In the rows, zero is written as 128.
Known rows, with every way that one mark hangs from another
nebof(buzo(sose) fafal(zesepu) satuko viza): [140  95 115 117 114 108 113 160  90 215  82 109 132 113 122 111 116 114
 134 116 104 128 103 105 115 154 175 117 106 112 133 152 134 121 134]
fafal(buzo(satuko) zesepu): [129 128 101 126 127 105 120 128 134 145 123 119 106 132 103 135 109 118
 132 101  88 142 111 130 117 119 134 128 134 123 161 138 138  96 140]
nebof(buzo sose(fafal satuko)): [143 162 125 139 111  95 125 130 149 212  97 139 134 116 122 126 156 137
 111 147  90 123 111 121 132 146 150 107 180 116 152 137 122 114 151]
nebof(buzo(viza(fafal)) satuko): [143 116  97 122 114  92 128 117 146 212  74 109 119 129 124 113 109 105
 130 168  94 145 105 102 120 141 166  95 136 135 129 137 131 108 138]
viza(satuko sose): [ 97 124 137 137 131  99 116 111 151 237 100 112 120 140 138 124 118  95
 125 165  88 141 108 119 132 121 129 128 117 129 131 158 144 115 162]
fafal(buzo(satuko) sose zesepu): [130 146 102 147 123  97 118 122 152 147 117 128  88 127  99 123 126 117
 128  83  83 135 110 138 117 113 134 137 132 120 171 138 135  97 135]
zesepu(fafal(buzo(satuko sose(nebof) viza))): [ 91 135 130 132 118  95 121 104 174 163 120  97  92 121 115 158  96 106
 111 172  99 147 111 111 115 121 156 123 152 127 113 125 152  96 146]
sose(nebof): [119 132 129 139 107  91 123 124 152 175 107 114 112 131 134 136  97 124
 118 166 102 157 116 105 128 126 138 126 141 119 130 153 143 111 140]
sose(buzo satuko(fafal)): [105 139 107 123 112  81 119 130 157 171  99 135 122 130 142 145 122 110
 114 152 109 144 124 115 133 150 137 126 143 138 142 126 125  96 149]
satuko(nebof(buzo(sose) fafal)): [136 126 146 129 119 104 122 124 116 226  93 107 136 113 133 109 114 116
 120 122 110 132 118 119 128 140 109 104 114 111 128 135 133 109 153]
zesepu(fafal(buzo(viza(satuko(nebof))) sose)): [111 139 122 160 138 100 120 106 181 158 104 113  75 135 122 113 112 102
 119 173  97 139 115 114 131 111 128 114 129 126 143 121 145  92 136]
zesepu(fafal(buzo(sose))): [106 155 133 135 135  96 127 116 155 158 107 122 111 139 124 125 101 114
 117 131 121 134 108 115 121 124 134 136 151 125 136 119 138 110 156]
viza(satuko(fafal) sose(buzo)): [ 67 130 130 118 132  89 112 110 154 246  95 123 113 143 150 122 134  98
 123 169  93 128 119 124 136 138 129 132 109 130 138 147 138  97 154]
viza(fafal sose): [114 126 130 125 132  89 122 108 130 215  93 133 113 154 136 117 108 104
 123 128 117 139 110 136 126 123 122 118 140 126 130 142 139 113 175]
fafal(buzo sose(nebof satuko(viza)) zesepu): [131 126 110 169 115  98 118 139 159 104 113 121  68 125 106 127 123 118
 116 147 101 152 107 107 123 121 162 140 122 108 156 141 147  93 128]
nebof(sose(fafal(zesepu))): [123 148 121 139 121  93 120 135 114 180 106 130 122 141 117 123 121 138
 123 103  92 123 113 138 129 131 140 103 160 102 151 162 136 115 142]
sose(fafal(buzo(satuko(nebof viza)) zesepu)): [121 124 115 138 132 120 123 154 116 142 132 106 117 123 116 128 105 139
 122 136  97 152 116 138 125 106 121 109 151 107 142 143 143  90 144]
fafal(buzo(satuko(nebof(viza))) sose zesepu): [137 134 101 147 128 113 114 137 133 147 124 116  97 124 109 115 115 116
 135 103  93 138 113 138 121 118 125 125 109 115 159 137 135  97 135]
sose(buzo satuko(fafal nebof viza)): [112 116 111 132 117 105 120 142 140 162 105 106 124 123 150 133 104 106
 115 172 117 157 127 116 140 145 125 106 119 127 125 129 131  92 150]
zesepu(fafal(buzo(viza(sose)))): [120 135 130 137 132  96 122 101 172 133 101 125  94 153 116 119 108 102
 120 189 108 134 108 117 128 114 136 122 143 137 130 118 138  98 150]
zesepu(fafal(buzo(sose(nebof satuko)))): [ 97 140 134 140 125  90 125 121 173 157 112 121  97 128 128 151 104 106
 105 162 124 148 110 102 120 133 155 137 158 119 122 121 147 104 159]
satuko(nebof(buzo fafal sose)): [161 129 139 136 120 109 121 115 119 231  86 123 120 123 130  98 129 119
 126 113 106 121 124 124 135 144 107  89 116 110 149 141 126 110 146]
zesepu(fafal(buzo sose(satuko))): [131 153 118 160 129  90 124 120 185 132 105 147  83 134 119 127 123 108
 108 136 115 141 113 116 125 120 137 141 169 131 156 113 133 102 153]
nebof(fafal(buzo sose zesepu) satuko viza): [148 103 106 157 125 105 112 159 115 164  89 138  85 130 118  99 126 111
 131 100 112 136 109 112 119 128 156 137  93 118 161 154 128 108 127]
nebof(viza(fafal satuko)): [118 114 107 132 138 110 116 140 111 222 104 115 113 133 145 124 102 122
 131 141 105 147 111 116 127 128 149 129 130 130 146 146 147 116 150]
zesepu(fafal): [125 134 122 128 126  96 127 124 151 153 102 128 116 141 131 130  88 117
 119 144 112 145 117 118 128 120 129 119 172 130 138 128 141 116 154]
satuko(nebof(buzo(sose)) viza(fafal)): [130 125 126 126 129 119 128 128 107 217  98  85 133 120 137 100  92 123
 126 136 118 144 110 123 126 134 125  97 121 110 119 129 142 110 158]
nebof(fafal(buzo(sose) zesepu) satuko viza): [128  96 115 138 125 108 112 161  94 185  93 116 111 128 124 117 109 106
 132 104 120 137 104 107 115 141 167 132  87 114 138 157 134 113 137]
satuko(fafal nebof(buzo sose)): [138 136 121 130 116 104 126 109 126 252  96 119 126 130 137  92 134 113
 123 121 107 121 126 129 141 154 105  98 124 102 156 133 126 102 144]
sose(fafal(buzo) nebof satuko): [110 144 134 156 116  87 127 144 169 155 122 137 102 120 132 151 132 136
  98 192 111 158 115 103 128 122 147 135 174 114 135 140 138  90 150]
zesepu(fafal(buzo sose)): [128 163 123 155 133  93 126 115 176 137 103 144  85 141 119 108 118 120
 116 128 113 134 114 121 126 112 126 142 158 128 160 118 132 105 145]
buzo(fafal satuko(nebof) sose viza): [ 99 137 114 134 113  99 117 108 134 214 108  78 145 105 135 146  94  96
 113 171  69 157 115 142 117 125 129  89 137 117 103 150 147 104 156]
buzo(fafal(sose zesepu) satuko viza): [129 137  87 144 110  88 113 113 141 150 103 116 105 118 107 134 116 110
 119 147  49 145 114 150 114 112 147 105 162 119 150 150 149  98 132]

Rows
[111 134  96 112 118 105 107 133 113 191 109 120 118 130 128 132 124 124
 137 105  90 118 121 138 127 155 155 114 121 123 155 146 129 108 132] => nebof(sose(buzo(satuko(fafal(zesepu)))) viza)
[119 147 127 162 123  86 124 119 195 134 107 145  67 130 124 136 123 110
 103 162 116 148 115 105 124 122 146 141 167 122 149 118 142  97 150] => zesepu(fafal(buzo sose(nebof satuko)))
[119 155 124 129 123  99 120 115 144 194  93 112 129 138 139 118 105 116
 133 132 105 131 122 126 136 147 118  90 104 123 134 147 123 113 147] => satuko(nebof(sose(buzo)))
[138  97 125 136 110 106 114 114 130 188 113  91 113 113 126 148  94  99
 119 145  86 156 126 129 127 118 117  82 120 133 116 146 142  96 146] => buzo(satuko(nebof(fafal)) viza)
[114 145 114 151 113  95 118 130 143 165  97 121 103 131 137 101 122 127
 117 132 102 139 122 126 136 126 127 139 122 125 152 138 128 100 131] => satuko(fafal(sose(buzo)) viza)
[127 130 111 148 116  91 124 127 149 178 111 137 107 132 131 131 134 104
 109 137 119 147 117 114 133 136 128 140 144 128 158 125 128  94 150] => sose(satuko(fafal(buzo)))
[133 117 132 147 116 104 116 121 136 218 113 114 107 110 133 133 108 105
 116  92  96 151 129 139 127 118  99 105 128 122 136 149 136 104 156] => buzo(satuko(nebof(fafal(sose))))
[134 125 136 161 126 102 111 104 137 209  94 121  79 132 119 117 145 110
 122 128  91 120 115 111 132 129 141 113  94 126 162 150 135  99 128] => nebof(fafal(buzo(viza(satuko))) sose)
[146 130 132 122 122 118 120 129 128 201 100 108 146 134 137  92 117 115
 136 184 106 134 111 121 135 137 117 112 112 122 127 133 126 113 154] => satuko(nebof(buzo viza(sose)))
[129 113 116 137 118 111 120 142 104 205 113 110 131 133 151 105 101 113
 124 147 122 147 125 126 141 136 106 119 117 114 137 139 134 104 146] => satuko(fafal nebof(viza))
[124 145 127 156 120 105 123 133 147 160 113 101 122 120 123 131 115 111
 114 141 112 151 100 106 123 128 147 142 119 127 131 133 130 110 153] => fafal(buzo(sose(satuko(viza))))
[127  98 133 132 111  90 115 135 118 158 102 127  90 131 124 137  99 123
 119 131 106 148 121 112 124 126 141 118 132 105 140 159 155 101 135] => sose(nebof(fafal(zesepu)))
[106 110 113 148 104  86 125 118 160 199  99 110  91 132 133 128 111  99
 114 189 109 157 115  93 128 136 157 124 115 118 129 152 140  91 128] => sose(nebof(satuko(fafal(buzo(viza)))))
[115 107  99 118 113  96 118 127 114 198 122 116 115 127 122 142 105 109
 122  95  90 145 123 141 124 128 125 121 152 118 152 146 145  98 146] => buzo(satuko(fafal(zesepu)))
[136 100 127 115 109 100 117 128 127 187 108 120  98 110 115 141 117 128
 121 131  85 141 122 115 118 132 146 112 151 109 148 146 152  95 134] => sose(nebof(buzo(satuko) fafal(zesepu)))
[124 120 101 123 145 107 122 114 113 200 112 123  92 140 116 125 106 111
 133  68 109 133 117 145 119 133 124  95 127 108 158 136 145  94 155] => viza(fafal(buzo(satuko(nebof(sose))) zesepu))
[139 143 102 130 130 117 120 141 127 215  93 120 142 116 141  99 135 136
 129 206  71 137 111 112 128 133 150 135 154 123 165 137 137 115 135] => nebof(buzo(fafal) viza(satuko))
[123 146 126 144 132 105 123 132 119 175 111 123 115 141 120 108 119 130
 126 113 107 127 117 137 134 130 115  95 131  97 150 150 133 101 145] => satuko(nebof(sose(fafal(buzo zesepu))))
[125 116 104 126 116  94 119 106 137 191 109 102 108 125 122 153  92 107
 122 135  85 154 114 131 118 118 144  97 152 140 127 139 146 100 150] => buzo(satuko viza(fafal))
[129 130  91 117 118 106 121 156 106 209  78 109 156 116 131 103 116 117
 133 164  85 136  99 115 112 153 179 120 136 108 136 151 135 125 139] => nebof(buzo(fafal(zesepu) sose) satuko viza)
[121 109 115 139 106 102 121 150 143 196 100 106 120 125 145 132  89 112
 125 184 108 166 110  91 126 138 166 126 121 122 116 166 137 120 138] => sose(nebof(satuko viza))
[142 134  93 160 118  97 119 144 131 127  94 131 109 124 121 118 117 116
 113 145  79 152 111 135 122 120 146 124 163 108 158 148 146 110 144] => buzo(fafal(sose(satuko(viza)) zesepu))
[156 155 111 144 122 113 123 136 129 188  91 124 139 118 139  81 126 132
 127 179  89 138 118 129 131 132 117 116 141 112 154 131 127 112 141] => satuko(nebof(buzo(fafal(sose)) viza))
[126 159 121 144 130  97 121 131 125 164 109 139 110 144 110 113 136 142
 125 106  99 118 111 134 128 127 137 116 150 104 164 150 130 105 137] => nebof(sose(fafal(buzo zesepu)))
[110 155 113 126 120  84 116 141 142 154  98 140 122 133 121 149 133 133
 120 127  94 124 115 131 128 149 161  99 160 116 143 148 129 105 146] => nebof(sose(buzo fafal(zesepu) satuko))
[116 120 118 120 147  92 121 113 123 170  97 141  93 163 115 108 115 107
 132 112 118 128 105 138 120 123 129 125 125 117 151 133 143  96 162] => viza(fafal(buzo zesepu) sose)
[121 154 117 173 124  91 116 104 177 171 103 113  80 130 113 111 138 111
 123 159  75 135 105 111 128 111 143 136 105 135 158 139 134  96 122] => fafal(buzo(viza(satuko)) sose)
[ 72 125 118 125 111  81 113 111 168 186 100 102  92 128 142 147 115 116
 119 220  82 145 122  98 133 139 161 115 110 129 128 147 150  84 119] => sose(buzo(viza(satuko(fafal))) nebof)
[118 110 131 142 116 107 120 124 120 202 105 112 118 143 139 103 116 104
 116 154 112 145 114 129 138 121 117 132 121 119 134 147 137 106 156] => satuko(fafal viza(sose))
[152 109 117 137 126 118 107 138  95 177 112 130  92 127 109 122 135 123
 135  76 100 119 117 131 122 135 146 121 111 116 170 149 133 106 133] => nebof(fafal(buzo(satuko) zesepu) sose viza)
[130 124 109 128 121 115 118 137 122 236 103 115 127 120 140 102 137 128
 129 171  90 130 114 106 136 142 145 139 134 125 166 133 135 108 130] => nebof(buzo viza(satuko(fafal)))
[113 105 136 138 125 104 122 121 129 193 101 111  97 143 139 120  95 113
 118 171 117 156 110 120 128 118 138 121 129 116 116 151 153 109 163] => satuko(viza(fafal sose(nebof)))
[ 93 156 124 115 125  98 121 138 148 184 117 115 143 117 142 150 105 139
 118 154  90 149 128 138 128 124 117  97 162 127 119 141 128  95 155] => sose(buzo(satuko(nebof)) fafal)
[167 146 112 139 108 110 118 134 139 198  96 123 135 119 125 116 143 123
 128 153  94 124 107 108 132 159 163 118 139 128 154 133 118 124 142] => nebof(buzo sose(satuko) viza)
[104 147 139 131 125 104 119 140 143 157 101 116 134 139 138 117 116 137
 119 190 100 142 111 128 133 116 133 123 140 129 117 149 128 107 154] => satuko(viza(sose(buzo fafal)))
[123 163 130 168 116  88 123 115 178 160 108 132  81 131 121 111 131 126
 116 146 103 143 112 110 126 116 131 150 124 117 156 142 132  99 131] => fafal(buzo sose(nebof))
[115 114 117 123 134 108 100 143  99 194  89 125  99 132 129 124 130 127
 140 113  89 113 119 119 129 151 166 111  92 119 161 160 140 110 125] => nebof(fafal(zesepu) sose(buzo) viza(satuko))
[112 155  95 111 129  86 119 135 134 126  85 137 132 140 130 122 106 131
 131 158  83 138 118 134 122 134 139 116 151 124 156 141 136 104 135] => sose(buzo(fafal(zesepu)))
[114 138 132 129 121 107 117 128 147 154  95 107 127 142 135 116 105 117
 128 178 101 143 109 120 132 123 133 124 112 138 120 145 127 113 152] => satuko(viza(sose(buzo)))
[126 111 127 127 136 110 119 130 109 211 101 115 127 145 147 106  93 106
 132 151 127 146 114 134 132 131 114 105 112 120 118 140 137 111 170] => satuko(nebof(viza(fafal sose)))
[133 103  86 126 138 107 122 156 106 178  93 126 106 144 128 110  96 112
 140 120 123 147 103 112 118 136 167 124 117 123 149 144 135 109 142] => nebof(satuko viza(fafal(buzo zesepu)))
[119 124 137 163 138 106 115 123 142 221 101 119  86 123 138 106 129 107
 119 123 103 140 122 117 134 117 108 125  94 116 158 146 140  97 143] => viza(satuko(nebof(fafal(buzo sose))))
[103 145 107 128 123  89 120 130 108 177  93 117 141 130 125 122 102 117
 121 126  84 139 107 139 115 131 142 122 150 102 138 154 148 116 150] => buzo(fafal(zesepu) sose)
